Known rows, with every step that occurs:
d u f a: [-0.590  0.245  0.153  2.224 -0.870  0.878  0.121  1.674  3.925  3.853
  0.222 -2.960 -1.852 -0.072  1.589  1.029  0.229  3.514 -0.018  0.461
  0.671  1.093 -0.534 -0.389 -1.250 -1.054 -0.135 -0.096]
w u h: [ 0.050 -0.960 -0.651 -1.223 -0.021 -0.210 -0.008  0.381 -0.201  0.363
  0.586  1.502  0.295 -1.765  0.616 -1.418  1.369 -0.191 -0.130  0.976
 -6.883 -1.502  1.692  3.170  0.957  0.884 -6.749  1.523]
h u v: [ 0.115 -1.865 -2.411  1.669 -0.386  0.089  0.491  2.538  1.729 -0.238
 -0.412  1.056  2.799 -0.714 -0.973 -1.244  3.247 -0.176  1.670 -1.931
 -0.810  0.100  3.560  2.085  0.346 -0.575 -3.610 -2.038]
h u f a d: [-0.738  1.106 -2.596  4.247 -0.428  0.086  0.273  2.121  0.073  0.413
 -1.191 -2.314  0.136 -0.639  0.512  0.027  1.295  3.136  0.829 -0.892
  5.087  2.315  2.584 -1.602 -0.288 -0.796  5.484 -0.878]
b f a u w: [-0.799  0.053  2.870  1.049 -0.549  1.184 -0.489 -2.031 -3.923  1.784
 -0.024  0.233  1.571 -1.803 -1.254  1.565 -1.926  1.020 -0.442 -1.397
  2.856 -1.420 -0.305  1.178  1.925 -0.937  2.608  1.697]
w t u b f: [-0.674  1.072 -3.471 -1.146  1.739  1.211 -0.674 -3.390 -1.504 -2.794
 -0.124  1.461 -2.036  0.185  0.426 -0.465 -1.176 -2.264  0.094 -1.626
  0.091 -1.013  0.820 -1.857 -0.834 -1.142 -1.741 -3.922]
a u v: [ 0.529 -1.559  1.645  0.297 -0.930  0.271  0.466  2.643 -3.479  0.677
  0.287  2.449  4.007 -2.286 -0.816  0.714  0.371 -0.766  0.480 -2.325
 -1.007 -0.667  1.793  2.753  0.599 -0.071 -1.978  1.999]
w t u d: [-1.954 -0.337 -4.275 -0.732  0.684  0.517 -0.379 -0.348  0.214 -1.742
 -0.073  0.348 -1.686  0.040  0.342 -1.023 -1.638 -0.428 -1.134 -2.902
  2.730 -0.770  1.608 -1.313  1.642 -0.079  2.743 -0.817]
a d: [-0.325  2.563  0.830 -0.279  0.227 -0.378  0.219  0.798 -1.778 -1.299
 -0.080  2.413  1.709  1.164 -0.362  0.798  0.637 -2.232  0.527  0.133
  0.049  2.685 -1.867 -0.414 -0.326  0.580  2.193 -0.765]
v u d: [-1.233 -1.842  0.961 -0.435 -1.411 -1.053  0.483  0.396  1.780 -1.633
 -0.102  0.496 -0.065  1.746  0.060 -3.122  1.779 -0.124  0.685  0.169
  0.674  0.869  1.438  1.874  0.668  0.912  0.689  1.366]
g u b: [ 1.811 -1.750  0.811 -1.949  0.792  0.298  1.012 -0.768 -0.415  1.133
  0.726  0.800  0.228 -0.469 -0.592 -0.422  1.854 -0.894  0.925 -0.367
 -2.670 -2.411 -0.517  1.592  1.053 -0.190 -1.665 -2.519]
v u b f a d: [-0.449  2.104  2.013  0.910 -0.762 -0.249 -0.294 -2.895 -1.672 -1.087
 -1.021 -1.762 -0.282  0.283 -0.178 -1.429  0.901  1.342  1.588  2.092
  0.223  2.838 -0.031 -2.748 -1.928 -0.397  3.290 -0.105]
g u: [ 0.643 -0.431  0.573 -1.064  0.329 -0.409  0.723  0.815  0.017  0.759
  1.242  0.922  1.360  0.583 -0.347 -0.287  2.281 -1.355 -0.380  0.070
  0.632 -2.701 -2.238  2.329  0.079  1.623 -1.542 -1.902]
h u f a: [-0.783 -0.733 -2.181  4.460 -0.421  0.168  0.212  1.825  2.907  2.857
 -0.604 -2.868 -0.901 -0.324  0.386 -0.874  2.215  3.309  0.933 -0.743
  4.631  0.678  3.672  0.733 -1.157 -0.948 -0.100 -2.752]
d u: [-0.582  0.532 -0.511 -1.246 -0.781  0.123  0.295  0.553  3.311  1.149
  0.860  0.963 -0.436  1.970  0.781  0.865  1.521 -0.913 -0.042  0.544
 -1.119  0.829 -2.794  1.794 -1.560 -0.253 -3.509 -1.168]
v u b: [ 1.126 -1.196  1.127 -0.940 -0.813  0.262  0.580 -1.089  1.737  0.181
 -0.225  0.242 -0.417  0.668 -0.077 -3.122  2.769 -0.546  1.755  0.822
 -2.026  1.151  1.596  1.785 -0.942 -0.433 -4.263 -0.940]
t u g: [-0.207  1.202 -2.403 -1.933  1.641 -1.236 -0.045  1.242  1.260  0.127
  0.290  0.935 -0.357  0.475  0.469 -0.239 -1.413 -1.284 -0.366 -4.061
  1.541 -3.129 -0.005  1.750  0.918  0.114  0.081 -0.129]
b f a d: [-2.085  3.936  2.053  1.720  0.290 -0.830 -0.726 -1.304 -2.423 -0.012
 -0.273 -0.118  0.800  1.158 -0.625  1.555 -0.256 -0.379  0.428  1.560
  1.855  2.685 -2.325 -2.696 -2.056  0.527  4.324 -1.568]
h u t: [-0.416 -1.495 -2.507  1.441  0.702  0.993  0.377 -0.082  1.941 -0.592
 -0.341  1.405 -0.637  0.448 -0.092 -1.123  3.437 -0.242  0.866 -0.957
 -2.283  1.438  1.223  2.252  1.855 -0.523 -0.276 -3.788]
t w u: [-0.872  0.987 -2.282 -2.319  0.011 -0.437 -0.489  0.008  0.586 -0.251
  1.366  0.927 -0.963  0.677  0.836 -0.395  0.145 -1.616 -1.656  2.824
 -0.129 -2.754 -0.325  4.001 -0.999  0.101 -2.311  0.223]
b f u: [ 0.060  0.899  1.746 -0.744  0.169 -0.873 -0.234 -1.141  0.772 -2.055
  0.278  0.253 -0.342  2.994 -0.720  0.428 -1.134 -2.176 -0.164  1.621
  2.428 -0.591 -1.314 -0.754 -2.699  0.948 -1.745 -0.139]
w t: [ 0.158 -0.166 -0.767  0.688 -0.232  0.285 -0.230 -0.232  0.037  0.922
  0.135  1.459 -0.038  0.742  0.623 -1.212  1.365 -1.243 -1.116  0.968
  2.347  2.418  0.750 -0.595 -1.148  0.816 -3.318 -3.575]
g u f a d: [ 0.834  1.080  0.845  2.146  0.326  0.184  0.610  2.216 -2.268  1.083
  0.059 -2.398  0.986 -1.870  0.581  0.922  0.070  3.014 -0.379 -0.329
  2.989 -0.575 -0.962 -2.252  0.988  0.847  7.336  0.967]
d u g: [ 0.529 -0.751 -0.376 -1.646 -0.440 -1.615  0.503  1.263  2.880  1.405
  0.368  1.160 -0.571  1.708  1.968  0.681 -0.168  0.142 -0.759 -0.811
 -0.100  0.242 -1.279  1.610  0.424 -0.116 -0.973  0.495]
a d u: [-0.505  2.240 -0.748 -1.392 -0.783  0.007  0.382  0.857  0.222 -1.256
  0.320  1.442  0.578  1.564  0.928  1.845  0.479 -1.064 -0.170  0.473
 -0.813  2.573 -3.829 -0.634 -0.684 -0.167  2.113  0.808]
w u b f a d: [-0.397  1.791  0.113 -0.231  0.163  0.073 -0.825 -3.244 -3.671  0.146
 -0.171 -0.863 -0.331 -0.316  0.671  0.563 -1.097  0.860  0.295  1.843
 -1.667  1.229  0.346 -1.477 -0.805 -0.718  3.672  0.094]
b f: [-1.669  1.579  2.007 -0.044  0.569 -0.857 -0.237 -1.083 -0.496 -1.716
  0.463  3.340  0.772  2.859 -0.313  0.479  1.059 -3.444  0.787  1.039
 -0.267  0.576 -1.652  1.434 -2.009  0.730 -2.896 -3.208]
a f u g: [ 2.658 -2.896  0.692 -0.557 -0.077 -1.978 -0.002  1.678 -1.512 -0.548
 -0.714 -0.615  0.473  0.395  0.782  1.710 -3.115 -0.612 -1.399 -0.771
  4.253  0.463 -0.390 -0.980  0.057  0.898  1.958  3.192]
f a d u: [-1.175  2.787 -0.422  0.666 -1.103  0.086 -0.193  0.323  1.375  2.741
  0.191 -2.435 -0.257  0.349  0.482  1.926  0.229  2.080 -0.337  1.097
  0.811  2.945 -3.473 -2.318 -1.234 -0.481  3.663  0.390]

Rows:
[ 2.211 -1.366  1.063 -0.124 -0.216  0.362  0.255  2.326  1.881  0.363
 -0.142 -1.195  1.768 -0.705 -1.533 -0.389 -0.872  0.285  0.611 -0.397
 -1.385 -0.628  1.884 -0.922 -0.204  0.191 -2.335  2.337]	f u v
[-0.998  0.392  1.779  1.603 -1.198 -0.269 -0.235  0.257 -1.953  4.972
  0.638 -1.487  0.970 -1.282 -0.632  1.096  0.421  1.279 -0.551 -0.310
  4.197 -0.022 -0.076  1.924 -1.641  0.091 -0.315 -0.104]	f a u
[ 0.096  0.061  2.095 -0.793  0.474 -1.002 -0.096 -0.915  0.271 -2.728
 -0.296  0.254 -0.588  0.063 -1.112  0.070 -1.149 -1.086  0.710  1.641
 -3.992 -1.351 -0.010 -1.597 -0.775  0.897 -4.541  1.766]	b f u h
[ 0.152  1.830  1.158  3.128 -1.295  0.174  0.119  1.901 -0.161  0.097
 -0.919 -2.908  0.290 -0.736  1.041 -1.932  1.001  3.424  0.239  0.663
  3.593  2.867  1.246 -1.986 -0.954  0.541  4.622  2.414]	v u f a d
[-0.766  1.613 -4.587 -0.397  0.923  1.058 -0.543 -0.248  0.529 -0.454
  0.396  0.420 -0.874 -0.032  0.473 -1.052 -0.027 -1.452 -1.461 -1.933
  3.428 -0.907 -0.006 -0.482 -1.040  0.283 -2.314 -2.748]	w t u
[-0.847  0.519 -1.147 -3.037  0.735 -0.219 -0.683 -3.150 -1.436 -2.580
  0.789  2.146 -1.944  0.994  0.777  0.215 -1.091 -2.393 -0.009  3.186
 -3.228 -2.927  0.503  2.582 -1.049 -1.274 -1.769 -0.910]	t w u b f
[-3.278 -0.736  3.018  1.274 -1.032 -1.362 -0.404 -1.446 -4.023  0.905
  0.140 -0.078  0.252  0.184 -0.474  1.749 -1.806  1.025 -0.057 -0.589
  3.568 -0.351  0.613  0.651  0.193  0.146  5.015  1.189]	b f a u d
[-2.063  0.349  2.980  1.633 -0.511 -0.877 -0.440 -1.143 -3.940  1.592
  0.017  0.027  0.753 -2.776 -0.825  1.430 -0.083  1.139  0.281  0.273
 -1.940 -1.146  0.338  0.611 -0.599  0.361 -2.558  1.229]	b f a u h
[-0.288  2.249  1.462  3.021  0.139  0.309  0.030  1.941 -1.223  1.462
 -0.720 -1.606  0.242 -0.750  0.428  0.977 -0.576  2.244  0.547  0.021
  1.778  3.032  0.338 -2.666 -0.244 -0.340  5.468  0.328]	u f a d
[ 0.313 -3.750  0.740 -0.315 -0.700 -0.818 -0.039  0.864 -1.471 -2.182
 -0.611 -0.776 -0.073  0.654 -0.520  1.799 -2.948 -0.678 -0.332 -0.228
  2.609  1.204 -0.408 -1.475  0.878  0.432  4.295  3.565]	a f u d
[ 3.024 -3.083  0.727 -0.501 -0.148  1.743 -0.073  0.206 -1.486 -1.221
 -0.820 -0.508  1.171 -1.139 -1.248  1.700 -3.090 -0.706 -0.807 -1.135
  1.690  0.127 -1.261 -0.871  2.759 -0.676  1.938  4.104]	a f u w
[-0.456  1.029  0.724 -1.366  1.500  0.329 -0.613 -2.050  0.874 -3.948
  0.056  0.025 -3.059  1.376 -0.659  1.065 -2.523 -1.298 -0.828  3.120
 -2.133 -1.684 -2.180 -1.359  0.163 -0.307  3.123  0.521]	b f u t w
[ 0.170  1.514 -0.428 -0.256 -0.754  0.884  0.114 -1.331  0.919  3.156
 -0.342 -2.787 -1.388 -0.640  0.280  1.897 -0.240  2.613  1.089  0.847
 -2.547  3.402 -1.864 -3.089 -0.260 -2.135  3.853 -0.032]	f a d u b
[-1.013  2.958  1.124  1.533 -0.117 -0.279 -0.309  0.290 -0.668  2.684
 -0.200 -1.573  0.783 -0.209 -0.824  0.901  0.377  0.861  0.254  0.930
  1.560  3.158 -1.516 -2.174 -0.954  0.224  3.859 -1.117]	f a d
[ 0.255 -0.337 -2.055 -2.754  0.305 -2.129 -0.409  0.760  0.075  0.090
  0.811  1.022 -1.032  0.369  1.994 -0.567 -1.574 -0.587 -2.325  1.409
  1.020 -3.398  1.113  3.688  0.807  0.250 -0.007  1.803]	t w u g
[ 0.660 -0.651  1.090  2.389  0.279  0.310  0.531  1.989  0.645  3.381
  0.635 -2.937 -0.189 -1.409  0.461  0.001  1.062  3.125 -0.301 -0.134
  2.555 -2.436 -0.051  0.095  0.139  0.783  1.774 -0.856]	g u f a
[ 0.707 -0.967  1.655 -1.882  1.252 -0.236  0.626 -2.332 -2.029 -1.636
  0.743  2.161  0.197  0.807 -0.391  0.250  1.089 -2.250  1.163  0.400
 -2.475 -2.888 -1.474  1.038  0.072  0.139 -1.104 -3.030]	g u b f
[ 1.986 -2.052 -0.762  0.386 -1.281  2.148  0.055 -0.988  0.670 -0.790
 -0.734  0.311  0.360 -1.158  0.471 -4.224  1.165  0.805 -1.553 -0.061
  2.731  1.230  2.041 -0.149  2.311  0.255 -1.703  1.048]	v u w t
[-0.493 -0.395 -0.187 -1.077 -0.512  0.066  0.550  0.761  2.807  0.565
  0.337  1.034 -0.716 -0.838  0.459  0.609  1.567  0.158  0.625  0.553
 -7.486  0.104 -1.511  1.045  0.519 -0.342 -6.272  0.832]	d u h
[-0.098 -0.407 -0.277 -0.735  0.240  1.678  0.268 -0.187  2.969  0.458
  0.514  1.314 -1.696  0.697  1.097  0.845  1.432 -0.005 -0.134  0.252
 -6.191  1.946 -2.949  1.127  1.587 -0.635 -0.144 -1.056]	d u t
[ 0.995 -1.401 -0.649 -0.568 -0.275  0.542 -0.102  2.037 -0.276  0.525
  0.672  1.404  2.679 -1.364  0.425 -1.255  1.115 -0.278  0.004 -0.359
 -4.068 -1.057  2.560  3.146  0.593  0.394 -3.942  1.460]	w u v
[-1.076  2.413  0.729  0.215 -0.337 -2.160 -0.394 -0.562 -0.616  0.196
 -0.436 -0.903 -0.558  1.350  1.822  2.397 -2.220  1.985 -0.879  0.444
  2.158  1.991 -2.936 -3.175 -0.441 -0.020  6.851  1.553]	b f a d u g
[-0.540  0.296  2.295  1.090 -0.729 -0.162 -0.384 -3.236  1.189  1.355
 -0.409 -2.322 -1.299  0.569 -0.272 -2.377  2.006  1.371  1.586  2.237
 -0.138  1.072  0.913 -0.329 -2.561 -0.435 -2.285 -1.925]	v u b f a
[ 0.247  0.225 -4.261  0.275  0.970  1.704 -0.409  1.631 -0.030 -0.649
 -0.047  0.342  1.197 -2.517 -0.124 -1.218 -0.343 -0.410 -0.555 -3.291
 -0.146 -1.270  2.292 -1.379  0.485 -0.224 -2.354 -0.839]	w t u v
[ 1.715 -0.994  1.132 -0.393  0.893  1.239  0.092 -0.239  2.065  0.022
 -0.043 -0.829 -1.671  0.466 -0.676 -0.285 -0.599  0.216 -0.377  0.612
 -2.815  0.648 -0.402 -0.868  1.175  0.319  0.989  0.579]	f u t
[ 1.072 -2.576 -4.444  1.602 -0.480  2.100  0.140 -0.765  0.852 -0.422
 -0.990  0.880  0.361 -0.961 -0.070 -2.286  1.376  0.575 -0.958 -1.688
  3.999  0.842  3.562  0.235  3.236 -1.131 -0.745 -2.277]	h u w t
[ 1.655 -2.553  0.852  0.062 -0.141 -0.303 -0.042  1.081 -1.506 -1.381
 -0.787 -0.698  0.378 -2.330 -0.833  1.664 -1.315 -0.507  0.050  0.618
 -3.095  0.285 -0.665 -1.443  0.190  0.625 -3.290  3.460]	a f u h
[ 1.232 -0.363  1.979 -1.262  0.553 -2.626 -0.071 -0.383  0.350 -1.693
 -0.269  0.372 -0.522  2.788  0.349  0.287 -2.935 -1.071 -0.801  0.199
  3.334 -1.317  0.221 -0.932 -0.939  1.077  0.803  1.515]	b f u g
[ 1.149 -0.432  2.120 -0.146  0.193 -0.251 -0.102  0.760  0.265 -2.437
 -0.218  0.290  1.868  0.554 -1.355  0.212 -1.440 -1.023  0.720  0.378
 -1.088 -0.936  1.055 -1.540 -1.255  0.472 -1.802  1.811]	b f u v
[ 2.070 -1.758  0.954 -1.418  0.768  1.594  0.866  0.082 -0.384  0.386
  0.670  1.268  1.860 -1.233 -1.194 -0.457  0.496 -0.475 -0.560 -1.677
 -0.795 -3.803 -1.634  2.172  4.398  0.193  0.981  0.606]	g u w
[-1.093 -1.127  2.011 -1.162 -0.085 -1.475 -0.079 -1.249  0.395 -3.491
 -0.146  0.160 -1.104  3.144 -0.872  0.395 -2.713 -1.214  0.281  0.682
  1.774 -0.507  0.165 -1.454 -0.125  0.634  3.126  1.851]	b f u d
[-0.671  0.764 -4.298 -0.277  1.213  0.968 -0.338 -0.067  0.122 -1.046
 -0.176  0.462 -1.164 -3.022  0.059 -1.272 -0.017 -0.346 -0.702 -1.897
 -3.019 -1.674  1.303 -1.312  0.894  0.169 -5.066 -0.867]	w t u h
[ 2.427 -1.339  1.027 -1.569  0.141  0.409  0.411 -1.141  1.917  1.045
 -0.218 -1.494 -1.536  0.771 -1.209 -0.347 -1.067 -0.350  1.127  0.694
 -1.069  0.001  1.233 -0.942 -0.752 -1.015 -2.096 -0.089]	f u b
[-1.216  1.643 -2.419 -1.263  1.673  0.383 -0.017  0.720  1.182 -0.815
  0.236  0.881 -0.392 -2.067 -1.039 -0.309  0.330 -1.216  1.008 -2.625
 -5.825 -3.237 -0.270  1.318  0.951 -0.101 -5.288  0.142]	t u h
